In the rows, zero is written as 128.
Known rows, with every step that occurs
H B: [146 175 145 126 105 112 118 157 140 116  79 125 128 121 108 111 121 105
 136 125 121 106 151 112 121 152 163 116  92 145 126 166 157 143  82 158
 157 149 141 119  96 108 109 110 138 137 130 158 114 126 129 170 109 161
 153 162 177 202 109]
E H B: [148 203 149 151 106 113 138 171 135 117  70 117 137 109 134  97 122  84
 143 125 111 110 165  95 125 164 164 115  88 141 127 153 150 136  82 168
 171 128 153 134 107  98  82  97 131 131 151 155  94 123 124 153 109 165
 145 145 179 187 106]
C B H E: [154 175 109 155 124  81  95 139 154 117 108 103 142  90 100 111  93 119
 132 114 102 107 147 100 148 157 174 127 107 144 101 165 171 105 100 162
 168 150 140  91 114 137 107 133 117 207 107 174 115 104 149 154 120 140
 120 171 194 174  83]
E S: [136 158 146 132 119 104 130 149 136 125 100 111 148 101 128 122 148 110
 151 120  89 112 153 121  94 141 173 105 124 143 139 164 149 159 101 173
 170 148 140 125 137 129  85 137 141 114 120 168 124 127 150 162 102 165
 156 147 158 189 100]
X E S: [112 131 151 131 107 109 147 169 139 125  96 105 171  78 125 123 137 114
 154 112  80 109 174 119 101 140 173  95 133 145 156 158 152 175  99 154
 173 140 134 119 144 142  77 139 150  84 115 171 130 100 146 183 124 181
 162 140 166 188 138]
C B H R L: [137 164 152 130 132 106 147 152 131 141  87 121 133  91  78 106 112  97
 117 124 129 101 160  97 124 157 173 131 100 151  91 172 180 135  96 167
 165 146 152 100  80 166  96 147 122 155 117 173 133  96 167 159 128 154
 141 156 178 177  64]
R H: [133 156 146 149 108 124 128 125 148 104  74 116 147  93 107 156 143 113
 135 127 127  93 170  96 103 171 155 118 117 143 113 161 157 170 102 176
 157 134 134 114 103 128 143 128 137 122 125 164 145 120 140 146 121 171
 148 164 174 188  91]
R C B H E X: [132 162 117 122 173  80 114 136 152 119  78 114 150  85  99  73 107  74
 121 112  97 116 140 107 128 149 195 134 119 136 104 156 162 116  97 171
 199 142 137  95 137 166  81 153 111 127 116 157 135  97 140 169 113 137
 135 161 187 147  80]
E H: [139 182 153 150 118 115 141 145 138 118  79 114 147  93 129 117 131 100
 155 129  95 108 156  97 123 165 148 102 121 144 123 147 145 160 101 163
 169 125 145 143 129 114 104 104 139 124 156 171 117 113 137 137 121 162
 131 143 179 185  99]
Z X E N: [ 77 113 160 140 108 134 151 174 139 115  78 124 170  73 140  93 116 113
 158 122 127 100 165 130 140 145 161  81 134 120 159 173 141 177 118 153
 166 140 139 153 135 103  97 125 136  75 162 172 106  85 145 182 140 175
 168 137 184 178 165]
R C B H: [120 148 133 127 149 112 105 137 144 113  87 107 155 103  83 111 102 127
 133 125 108  92 159  85 139 165 156 148  94 146  84 151 169 137  85 171
 188 129 130 100 111 169 131 129 128 151 115 182 163 100 160 162 111 147
 126 178 193 166  58]
E H B C R: [161 177 127 138 124 114 121 192 117 131  66 129 135  94 121 112 105  90
 109 138  86 117 175  83  89 159 176 163  62 122 102 159 165 130  77 188
 163 162 172 111 119 111  98 117 107 116 134 179 116 131 141 191 111 156
 138 143 180 164  87]
L R C: [129 122 160 114 143 133 146 147 137 123  85 125 129  93  91  98 138 113
 163 123 123 131 169 140 116 149 178 126 112 142 116 162 144 160  74 171
 169 135 139 147 104 151 107 120 160 102 127 167 132 124 139 148 138 162
 138 182 194 165  65]
X E H: [114 156 162 150 100 122 160 168 141 116  78 108 170  61 122 120 124 108
 155 112  91 111 176 103 119 173 145  82 124 151 148 136 147 170 102 153
 173 119 142 143 140 123  90 115 143  87 147 173 129  82 125 159 143 170
 135 136 187 187 132]
B H: [124 165 140 129  97 127 115 134 148 112  86 101 142 116 115 112  92 134
 130 135 126 100 140  90 120 187 160 111 131 160 100 157 156 135 107 168
 168 135 131 111 143 127 156 119 142 163 125 156 140  96 147 157 122 153
 127 168 187 187  94]
C B H: [140 168 113 139 109 116  94 134 142 116 107 105 147 106  97 122 106 139
 125 117 112  79 153  86 136 168 141 116 101 158  96 160 168 128 103 154
 180 144 128 106 106 143 128 135 129 162 120 179 147  98 162 177 111 147
 117 171 189 186  76]
L R C B: [133 128 140 138 147 119 126 141 130 126 102 131 134  81  75 112 153 109
 157 106 101 111 171 118 133 119 160 125  76 131 101 158 152 149  67 164
 185 134 128 132  71 166  92 124 145 103 122 191 143 125 156 155 128 156
 128 183 201 162  44]
Z X E: [ 95 101 174 131  89 124 158 157 137 110  86 106 173  74 109 116 115 136
 150 129 132 108 160 142 124 149 148  75 136 139 153 178 153 170 119 158
 139 138 123 143 129 134 118 138 131  87 152 172 109  90 129 177 145 175
 153 153 192 197 159]
L R: [154 137 137 127  92 141 129 145 134 118 107 116 117  91 110 114 124 125
 167 114 119 114 161 148 122 148 165  89 108 150 130 164 138 150  92 158
 164 148 133 152  92 128 115 116 154 115 133 171 112 119 142 143 139 157
 128 169 198 189  90]
C R: [162 158 140 131 113 130 113 150 134 129  85 132 136  80  92 130 138 132
 117 128  89 112 139 115  84 150 153 120  96 133 109 183 155 165  85 173
 140 171 130 132 106 138 107 159 134 122 126 198 132 129 146 161 127 147
 150 158 174 179  78]
H R C B: [140 131 147 129 167  94 151 156 130 129  91 143 143  82  59 111 128 110
 126 118 101 119 175 102 127 111 170 156  87 128  77 170 165 149  74 171
 164 143 134 117  71 166  70 139 122 123 123 177 141 127 157 145 116 154
 163 177 183 170  56]
X E: [114 119 155 122  94 134 151 161 147 110  88 108 161  77 100 127 127 125
 142 116 108 102 169 117 114 153 147  93 128 152 139 160 155 170 103 142
 162 138 126 118 131 134 120 139 144  92 127 177 130  89 129 180 144 174
 152 155 183 202 138]
S E H R C B: [159 158 152 121 170  91 170 144 122 136  87 141 160  68  83 113 123 101
 135 123  75 121 183  90 142 122 166 145  76 115  78 149 152 150  72 184
 177 124 160 137  84 169  37 118  91 104 127 184 145 119 139 113 115 159
 132 153 204 170  48]

Rows
[159 142 130 166 108 106 132 128 140 113  91 110 123  68 107 135 128 106
 154 114 136 122 173 143 117 155 201 122 115 133 131 179 153 140  91 170
 157 141 155 117  81 134 119 121 140 153 106 160 108 129 131 124 140 164
 142 168 193 167 101]
L R H E
[185 190 121 117 126 111 129 174 118 132  76 129 146  76 131 121  97 101
 113 135  78 115 175  94 108 156 167 154  59 117 111 153 158 126  80 193
 167 154 187 130 121 122  79 116  76 114 131 185 111 126 127 180 111 162
 124 141 194 166  81]
S E H B C R
[150 142 122 117 121 127 114 164 126 128  83 131 141  87 107 136 111 123
 103 137  82 116 150  96  81 138 166 153  97 131  96 162 170 147  85 187
 145 177 153 113 123 130 120 134 114 121 121 192 135 130 156 198 120 155
 142 160 173 171  89]
B C R
[153 154 116 152 142  67 129 153 126 138  87 106 150  72 120 138 124  83
 128 130  81 118 177 101  76 150 222 181 108 120 130 176 167 125  86 205
 162 160 181  87 128 141  83 147 110 140  89 171 121 135 152 165 105 163
 161 146 153 151 105]
B C R H E S
[170 173 142 143 110 124 113 157 135 124  62 129 128  86  95 134 145 101
 106 127 129  96 170  92  84 168 167 154  63 135  97 188 168 147  67 181
 149 143 139 106  78 119 103 151 132 130 124 173 117 142 131 165 110 163
 156 166 172 176  81]
C R H B
[128 158 169 122 135 111 166 161 129 145  72 130 122  89  85 105 123  84
 132 133 124 115 152 125 105 137 178 119 120 146 112 182 168 162 100 175
 149 149 154 129  91 148  86 140 127 121 125 164 120 115 141 158 131 159
 161 147 168 190  84]
H R L
[145 171 139 146 133  68 132 144 136 136 104 101 144  93 122 113 126  93
 157 116  94 129 147 134 111 139 205 119 125 139 141 175 150 142  95 176
 165 157 153 112 130 134  63 131 135 156 110 152 100 127 144 150 106 160
 154 147 158 176 120]
H E S
[163 176 129 159 134  78 133 142 132 133  79 111 149  64 108 140 142  89
 133 117  90 124 165 117  76 159 210 154 108 125 132 190 159 151  81 194
 146 148 156  98 117 151  66 165 127 140  98 183 118 135 145 134 113 162
 162 146 165 158  97]
C R H E S
[167 215 151 133 103 106 140 148 135 124  78 127 148  97 139 108 121  95
 142 133 103 108 165 115 138 157 153 102  75 129 132 147 148 140  97 170
 175 122 171 138 112 109  69  98 119 122 150 158 101 117 115 134 103 165
 114 136 196 190 103]
S E H B
[141 150 149 117 134 123 124 170 126 141  67 123 128  81 104 135 126  84
 116 143  99 103 151 110  78 151 155 154 103 134 107 169 183 160  87 192
 148 170 164 119 113 155 126 145 116 108 117 186 137 119 155 201 116 155
 137 149 157 164  71]
B C R L
[115 130 156 144 160  97 179 178 127 127  81 136 170  50  72 104 127  95
 134 105  92 127 196  87 125 120 172 142  87 131  93 147 156 162  76 162
 191 122 143 124  90 167  47 137 117  93 136 190 140 101 149 150 136 165
 161 158 197 169  79]
X E H R C B
[130 175 154 152 103 113 151 184 139 116  64 102 155  83 130 102 124  86
 151 117 104 114 178  98 119 170 161 103  86 145 146 142 151 148  89 151
 183 123 147 130 116 108  77 105 138  97 144 161 102  95 113 170 127 175
 146 136 182 190 129]
X E H B
[140 159 150 120 134 118 117 185 123 146  62 130 120  94 106 113 125  68
 109 136 112 106 153 108  80 157 166 163  68 131 108 175 185 142  75 184
 156 165 169 100 105 142  97 137 110 117 117 179 125 126 147 216 107 159
 142 147 154 164  65]
H B C R L
[158 153 123 118 118 115 104 177 122 130  79 132 128  99 110 116 110 113
 101 131 100 108 156  96  83 151 175 164  67 132 101 170 169 127  75 182
 152 178 166 106 110 119 112 133 107 127 118 185 116 136 149 204 108 157
 150 156 175 172  86]
H B C R
[123 135 152 111 161 111 171 162 136 128  63 121 139  98  71  82  83 126
 120 142 137 134 167  97 117 153 197 158 129 146  72 167 161 134  81 184
 172 135 156 111 126 150 111 130 136 151 121 154 139 107 148 142 132 152
 169 174 190 175  74]
B H R C
[129 118 166 109 160 104 178 166 131 128  71 134 139  84  73  92 114 109
 126 133 120 142 166 106 110 122 192 151 119 136  84 166 154 163  73 181
 158 143 149 127 109 149  90 125 132 119 128 156 139 131 136 144 130 162
 179 173 180 180  72]
H R C
[145 184 156 133 140 112 136 190 117 148  56 124 128  88 126 117 128  52
 123 143 100 110 168  94  91 169 166 157  69 131 118 163 181 134  74 188
 163 152 182 121 116 136  84 129 111 117 127 178 111 119 140 190 105 163
 128 132 162 165  69]
E H B C R L
[142 133 122 133 111 114 126 167 128 111  80 112 123 108 126 123 103 102
 128 131 140 106 201 104 113 163 185 163  80 138 121 149 163 116  87 179
 176 146 167  99  90 114 137  97 126 118 117 159 113 134 144 180 110 177
 144 171 185 174  87]
L R H B C
[162 207 152 126 105 115 156 126 132 123  91 123 160  73 139 125 121 112
 157 128  84 105 162 114 143 164 138  90 110 133 127 144 138 157 105 175
 176 122 163 156 129 125  94  95 110 113 145 162 114 107 118 121 112 160
 105 139 201 183  90]
S E H
[135 159 111 158 151 100 124 162 139 128  77 125 128  71 128 117 101  81
 111 133 103 114 177  93 105 164 209 189  95 113 118 174 167 140  81 188
 166 158 178 108 113 110  97 114 107 131 116 175 117 131 153 169 122 155
 159 138 164 140 113]
B C R H E N
[146 147 136 168 129  79 145 134 135 129  93 100 138  74 126 121 139  90
 164 110 111 125 181 145  99 145 218 130 114 133 141 180 148 143  89 182
 174 140 162 114  97 143  76 135 142 132 104 159 106 135 148 128 118 175
 156 158 178 163 108]
L R H E S
[150 152 108 127 149  85 128 143 141 124  66 125 140  64 125 113 109  69
  97 125  95 117 159 111  78 149 205 155 121 124 119 163 162 128 104 194
 168 165 156  93 139 141  99 156  98 106 115 162 121 127 132 184 114 147
 163 144 166 147 100]
B C R H E X
[156 152 134 156 123  94 128 129 148 112  85 112 138  76 103 137 121  93
 132 124 128 114 162 109 109 169 192 135 127 136 122 174 162 148 100 178
 143 135 154 105 100 134 118 130 127 164 110 148 120 133 128 128 119 164
 155 167 173 177 108]
R H E
[121 154 112 124 166 101 122 136 149 121  88 107 135  80 100  68  99  83
 132 105 110 124 149 130 133 146 207 119 110 137 112 159 150 114  91 172
 205 140 137 106 122 159  71 149 123 134 115 154 117 102 144 167 135 137
 132 166 205 135  67]
L R C B H E X
[116 153 188 137 132 110 200 186 126 137  59 114 149  55  99 101 124  73
 139 122 112 120 175 119 113 148 173 103 119 145 130 160 165 175  95 169
 170 128 168 134 108 153  65 125 127  92 141 163 119  91 128 155 145 171
 156 126 177 187 107]
X E H R L
[104 111 171 141 161  91 187 173 119 123  76 123 179  53  78 105 126 100
 142 114 110 120 190 102 129 113 170 118  95 119 102 167 157 164  79 177
 168 125 144 140  90 166  45 147 115  97 157 192 124  95 143 151 139 164
 157 159 204 168  97]
Z X E H R C B
[126 146 121 152 162  72 126 150 131 135 107  94 148  87 100  87 111 102
 157 107  97 129 175 122 126 147 221 145  99 133 118 166 153 116  77 182
 195 134 160  97 111 165  60 137 136 162  91 168 117 108 162 146 118 157
 130 162 192 144  64]
L R C B H E S
[149 179 101 129 140  81 102 127 152 115  99 113 147  85 111  86  88  81
 120  99  97 103 140 112 132 150 189 107 124 140 117 162 161 118 116 166
 187 154 127 100 135 132  87 164 117 145 121 165 120  98 136 174 112 134
 132 151 186 162  94]
C B H E X
[144 168 170 119 130 130 119 156 131 140  68 137 124  72  91 127 153  92
 123 136 110 104 132 125  80 155 144 126  96 141 112 184 176 175  75 173
 139 156 149 132 100 155 102 162 134 110 127 185 135 121 146 172 128 153
 139 145 160 173  64]
C R L
